What can hang from each mark
Z529: Z681
Z728: Z681
Z683: Z681
Z674: Z763
Z143: Z681
Z757: Z681
Z763: Z674 Z681
Z681: Z143 Z616 Z683 Z971
Z616: Z681

Known rows, with every way that one mark hangs from another
Z757{Z681}: [ -0.6  11.5   1.4  -5.1  -0.5  -0.2   1.5  -4.6  -2.4  -3.9  -6.9   2.1
   1.1  -5.4  12.3 -45.5  -4.2   1.2  -2.0]
Z681{Z971}: [  8.1  -1.5  -0.2 -20.6   0.5  -0.8   4.2  -1.1  -0.7  -2.2  -2.7  -0.9
   2.0  -0.7   3.1  15.1   6.4   1.7   0.9]
Z683{Z681{Z143 Z616 Z971}}: [  8.7  -7.9   7.6 -26.6  -1.2  -4.3  -0.1  -4.8   3.7   8.7 -20.6   4.2
  24.8   4.8  24.8  35.7  18.5  10.7   4.9]
Z143{Z681{Z683 Z971}}: [  5.1  -3.7  -2.8  -5.3   0.1  -1.8   7.2  -9.4   1.2 -12.7  -7.8  -0.9
  -4.8  -9.7  16.1  34.6   5.9  -3.3   2.2]
Z757{Z681{Z616 Z971}}: [  6.4  10.6  -1.4 -33.7   0.4  -2.6   6.3  -4.4  -3.4  -0.3  -8.7   2.0
  12.5  -4.8  29.8 -18.3   6.3   3.5   0.1]
Z683{Z681{Z143 Z971}}: [  9.9  -9.3  10.3 -18.5  -1.7  -2.6  -0.4  -5.9   3.1   2.6 -22.0   2.5
  15.5   4.6  10.6  23.6  14.5  10.5   4.0]
Z763{Z674 Z681{Z143 Z971}}: [ 16.6 -11.1   5.0 -26.7   1.5   0.9   3.5   7.3  -2.9   3.2  -9.9   0.8
   9.2   6.0  21.1  34.5  -5.8   9.1   1.2]
Z143{Z681{Z616 Z683}}: [-4.3 -1.3 -4.4  7.0  0.0 -3.3  3.0 -6.3  1.9 -4.3 -2.3  0.4  2.4 -7.9
 27.3 33.3  3.9 -4.8  2.2]
Z763{Z674 Z681{Z143 Z616 Z683}}: [ 8.5 -6.6 -1.8  4.3  1.2 -2.2  1.8  8.9 -0.8  9.6 -6.2  3.2 11.1  7.8
 43.7 43.8  3.6 -2.4  3.8]
Z728{Z681{Z143 Z616 Z683 Z971}}: [ -2.5  -0.9  -0.7 -14.9   1.8  -4.8   3.1   0.9  -3.4   5.9 -11.9  -2.4
  17.2   2.1  39.6  90.2  21.8  -8.6   0.1]
Z683{Z681{Z143}}: [  2.0  -8.1  10.4   2.5  -2.5  -1.7  -4.7  -4.8   3.7   4.9 -19.5   4.1
  13.3   4.6   7.3  10.0   7.4   8.4   2.8]
Z143{Z681{Z683}}: [ -2.5  -1.8  -1.9  15.4  -0.6  -1.2   2.9  -8.2   2.0 -10.8  -4.3   0.1
  -7.0  -8.5  13.4  20.2  -0.4  -5.3   1.3]
Z728{Z681{Z971}}: [ -3.4  -4.5  -5.0 -21.8   0.6  -1.4   0.2  -0.5  -4.4   3.3 -11.9  -4.0
   1.4   0.3  13.2  44.4   2.2   1.6  -3.9]
Z529{Z681}: [  4.7 -10.9   0.0   7.4   4.2  -0.1   1.0  -6.0   0.3  -4.2   8.4   1.4
   0.2   3.5   1.1  -6.3  16.4   4.0  -0.7]
Z616{Z681}: [ 4.0 -3.9 -1.4 -3.7  0.3 -0.9  0.3 -5.6 -2.2  4.6 -7.3  0.2  8.9 -1.2
  2.1 -8.8 -2.1  1.8 -0.5]
Z683{Z681{Z616}}: [  0.7  -8.0  -3.8  -2.8  -2.7  -3.9  -4.6  -3.3   4.6  13.1 -16.6   4.7
  11.1   4.7  19.9  -0.5   8.0   9.3   3.9]
Z728{Z681{Z616}}: [-12.3  -1.6  -6.7  -9.2   0.5  -2.4  -3.3   2.0  -3.8  11.9  -7.8  -1.5
   8.8   1.4  24.5  41.9  -0.5  -0.1  -3.6]
Z763{Z681}: [  0.6  -7.5  -2.2 -20.1  -0.5   0.1  -1.5  -4.4  -0.9   4.4  -7.0   1.7
   0.0   1.6   8.1   0.2  -9.9   4.6  -0.4]
Z728{Z681{Z143 Z971}}: [ -1.7  -3.6   7.2 -24.8   1.0  -0.9   0.7  -0.6  -5.5   1.0 -13.3  -3.1
  12.8   1.0  15.2  66.0   6.2   0.9  -3.5]
Z674{Z763{Z681{Z143}}}: [ -1.4  -6.9  10.3 -20.9   0.9   1.1  -1.3   4.3  -1.5  -2.0   2.4   0.9
  25.1  -4.7   8.0  21.0  -8.9   5.3  -0.2]
Z143{Z681{Z971}}: [  4.6  -6.3   3.4 -23.6   0.2   0.1   5.3  -8.5  -0.5 -11.2  -7.2  -1.7
   0.2 -10.0   5.7  24.5  -6.6   6.7  -0.5]
Z529{Z681{Z143 Z683 Z971}}: [ 14.8  -9.1   6.2   2.4   5.9  -2.6   7.5  -7.4   0.4 -10.3   4.7   1.1
   8.9   4.3  15.5  42.2  38.8  -4.3   2.8]
Z728{Z681{Z143}}: [ -9.9  -2.6   7.9  -4.0   0.8  -0.2  -3.4   0.9  -4.8   3.5 -10.2  -2.3
  11.4   1.2  11.9  52.2  -0.9  -0.9  -4.6]
Z143{Z681{Z616 Z683 Z971}}: [  5.0  -2.8  -3.8 -13.9   0.6  -3.7   7.3  -7.3   1.5  -6.6  -5.5  -0.1
   4.5  -8.5  30.7  48.0   9.7  -3.8   3.4]

Rows
[  7.7   1.9  -7.5 -10.4   1.2  -4.7   6.7   0.0   1.1   2.2  -1.4   0.0
   5.8   0.4  28.4  38.3  22.2  -9.0   4.9] => Z681{Z616 Z683 Z971}
[ 5.4 -0.9  6.0 11.1  1.0 -2.0  2.0 -6.0 -1.7  0.5 -9.1  0.8 14.9 -0.1
 15.0 23.9 13.6 -8.0  2.3] => Z616{Z681{Z143 Z683}}
[  7.4  11.7  10.1 -36.2   1.1  -1.9   6.2  -3.8  -4.4  -2.5  -9.0   1.4
  23.9  -4.9  32.3   4.3  10.2   3.3  -0.1] => Z757{Z681{Z143 Z616 Z971}}
[  1.1  -7.2   9.2  -5.9  -2.3  -3.7  -4.7  -2.9   3.6  10.6 -17.6   4.7
  22.7   5.5  22.4  22.5  12.3   8.9   4.1] => Z683{Z681{Z143 Z616}}
[  8.5  -7.7 -12.0  14.8   0.5  -0.8   1.1   7.4   0.5   5.7  -6.8   2.6
 -10.0   6.1  26.7   8.2  -4.5  -2.2   2.6] => Z763{Z674 Z681{Z683}}
[ 13.6 -11.2   9.2 -23.6   6.2  -2.0   5.8  -4.5  -1.4  -2.7   6.9   1.2
  23.4   4.8  20.7  43.5  31.9   5.9   1.5] => Z529{Z681{Z143 Z616 Z971}}
[  9.4   2.6   4.8 -13.5   1.9  -4.1   7.0   0.2   0.1   0.1  -2.5  -0.2
  17.6   1.5  29.7  61.8  26.4  -8.4   4.8] => Z681{Z143 Z616 Z683 Z971}
[ 9.6  1.2  6.5 -5.2  1.4 -2.4  6.5 -1.7 -0.2 -5.9 -4.4 -0.7  8.2  0.6
 15.0 47.2 22.5 -9.1  3.7] => Z681{Z143 Z683 Z971}
[ 12.9  -1.5   4.7  -9.5   2.3  -3.2   6.2  -7.0  -2.1  -1.5 -11.9  -0.2
  17.1  -0.4  18.1  39.2  21.0  -6.6   3.4] => Z616{Z681{Z143 Z683 Z971}}
[  6.5  -8.7  -8.6 -11.0   0.5  -0.8  -0.1   9.6  -1.3  13.5  -4.8   2.9
   4.8   6.9  30.8  10.3 -13.0   6.9   1.0] => Z763{Z674 Z681{Z616}}
[ -3.0  -0.6 -12.8 -12.1   1.2  -5.0   2.8   0.7  -2.9   7.8 -11.2  -2.7
   5.6   1.4  38.9  67.7  18.4  -8.4  -0.2] => Z728{Z681{Z616 Z683 Z971}}
[ 12.9  -4.8  10.0 -27.7   1.4  -0.9   4.3  -6.3  -4.0   0.2 -11.9  -1.0
  22.8  -0.8   7.5  28.0   8.3   3.4   0.6] => Z616{Z681{Z143 Z971}}
[ 0.3 14.8  6.0  2.2  0.4 -3.1  4.1 -3.4 -2.1 -1.8 -6.8  3.2 16.5 -3.0
 38.8  0.7 15.7 -8.6  1.9] => Z757{Z681{Z143 Z616 Z683}}
[  7.6  -5.2   4.0 -23.2   2.0  -2.2   4.7   2.4  -0.7  -5.7  -0.1   0.6
  21.9  -4.4  21.4  44.9   9.7  -3.0   3.5] => Z674{Z763{Z681{Z143 Z683 Z971}}}
[  5.6  -4.8 -10.2 -28.4   1.7  -4.2   5.0   4.0   0.1   2.2   2.5   1.3
  19.5  -4.6  34.2  35.5  10.2  -2.6   4.4] => Z674{Z763{Z681{Z616 Z683 Z971}}}
[  8.1  -8.6  -4.3 -24.0  -1.8  -4.5  -0.4  -4.4   3.9  11.0 -19.1   3.4
  13.3   3.6  22.9  13.7  14.0  10.4   4.7] => Z683{Z681{Z616 Z971}}
[ 13.9 -11.3  11.5 -15.9   5.8  -0.4   5.3  -6.3  -1.0  -8.7   5.0   0.3
  14.1   4.4   5.7  31.2  27.5   6.0   0.5] => Z529{Z681{Z143 Z971}}
[ 16.6 -11.3  -7.6 -24.2   0.6   0.1   3.9   7.1  -1.9   5.2  -9.0   0.7
  -2.6   5.2  19.3  13.2 -10.2   8.8   0.8] => Z763{Z674 Z681{Z971}}
[ -1.2  -4.0   2.3 -10.4   2.1  -3.2   0.8   5.0   0.3   2.5   3.9   1.9
  29.2  -3.2  32.7  44.5   7.4  -4.1   3.6] => Z674{Z763{Z681{Z143 Z616 Z683}}}
[-2.2 -4.7 -9.5 -7.8  1.1 -3.4  0.9  4.9  1.2  4.6  5.1  2.3 17.4 -4.2
 31.1 20.7  3.5 -4.1  3.3] => Z674{Z763{Z681{Z616 Z683}}}
[ -1.9  -5.3   7.5 -28.6   2.0  -1.0  -1.2   5.3  -1.6   4.0   5.1   1.6
  34.8  -3.9  22.7  33.3  -4.8   5.8   1.0] => Z674{Z763{Z681{Z143 Z616}}}
[ 16.6 -10.8   3.3 -34.5   1.6  -1.3   3.8   8.1  -3.0   9.0  -8.0   0.6
  18.4   7.0  35.1  47.1  -1.7   8.9   2.1] => Z763{Z674 Z681{Z143 Z616 Z971}}
[14.0 -9.5 -6.0  4.8  5.4 -2.6  7.4 -6.8  1.6 -8.2  5.7  1.6 -2.9  3.4
 13.3 19.7 35.6 -4.1  2.8] => Z529{Z681{Z683 Z971}}
[  8.6   0.3  10.0 -31.3   1.6  -2.0   4.9   0.5  -1.3   1.6  -1.7  -1.0
  23.2   1.3  19.7  50.1  14.1   1.9   2.2] => Z681{Z143 Z616 Z971}
[  0.8   3.9   5.1   7.4   0.9  -3.5   2.3   1.0   0.8   2.4   0.4   1.0
  15.8   1.7  27.0  46.5  20.6 -10.3   3.9] => Z681{Z143 Z616 Z683}
[ 16.8  -8.6 -12.3  -5.9   0.9  -1.2   5.8   6.0  -0.6   3.4  -9.8   0.5
  -7.6   6.0  29.7  22.9   1.7  -1.5   3.4] => Z763{Z674 Z681{Z683 Z971}}
[  7.6  12.7  -4.4  -7.5   0.3  -2.3   7.9  -6.1  -1.4  -7.9 -10.8   1.8
  -2.6  -5.3  26.1 -19.6  14.0  -7.0   1.3] => Z757{Z681{Z683 Z971}}
[  4.8  -7.6  -4.7 -47.1   1.8  -2.4   2.8   4.8  -0.9   4.3   2.6   0.1
  24.6  -5.1  23.8  25.5  -2.0   7.3   1.8] => Z674{Z763{Z681{Z616 Z971}}}
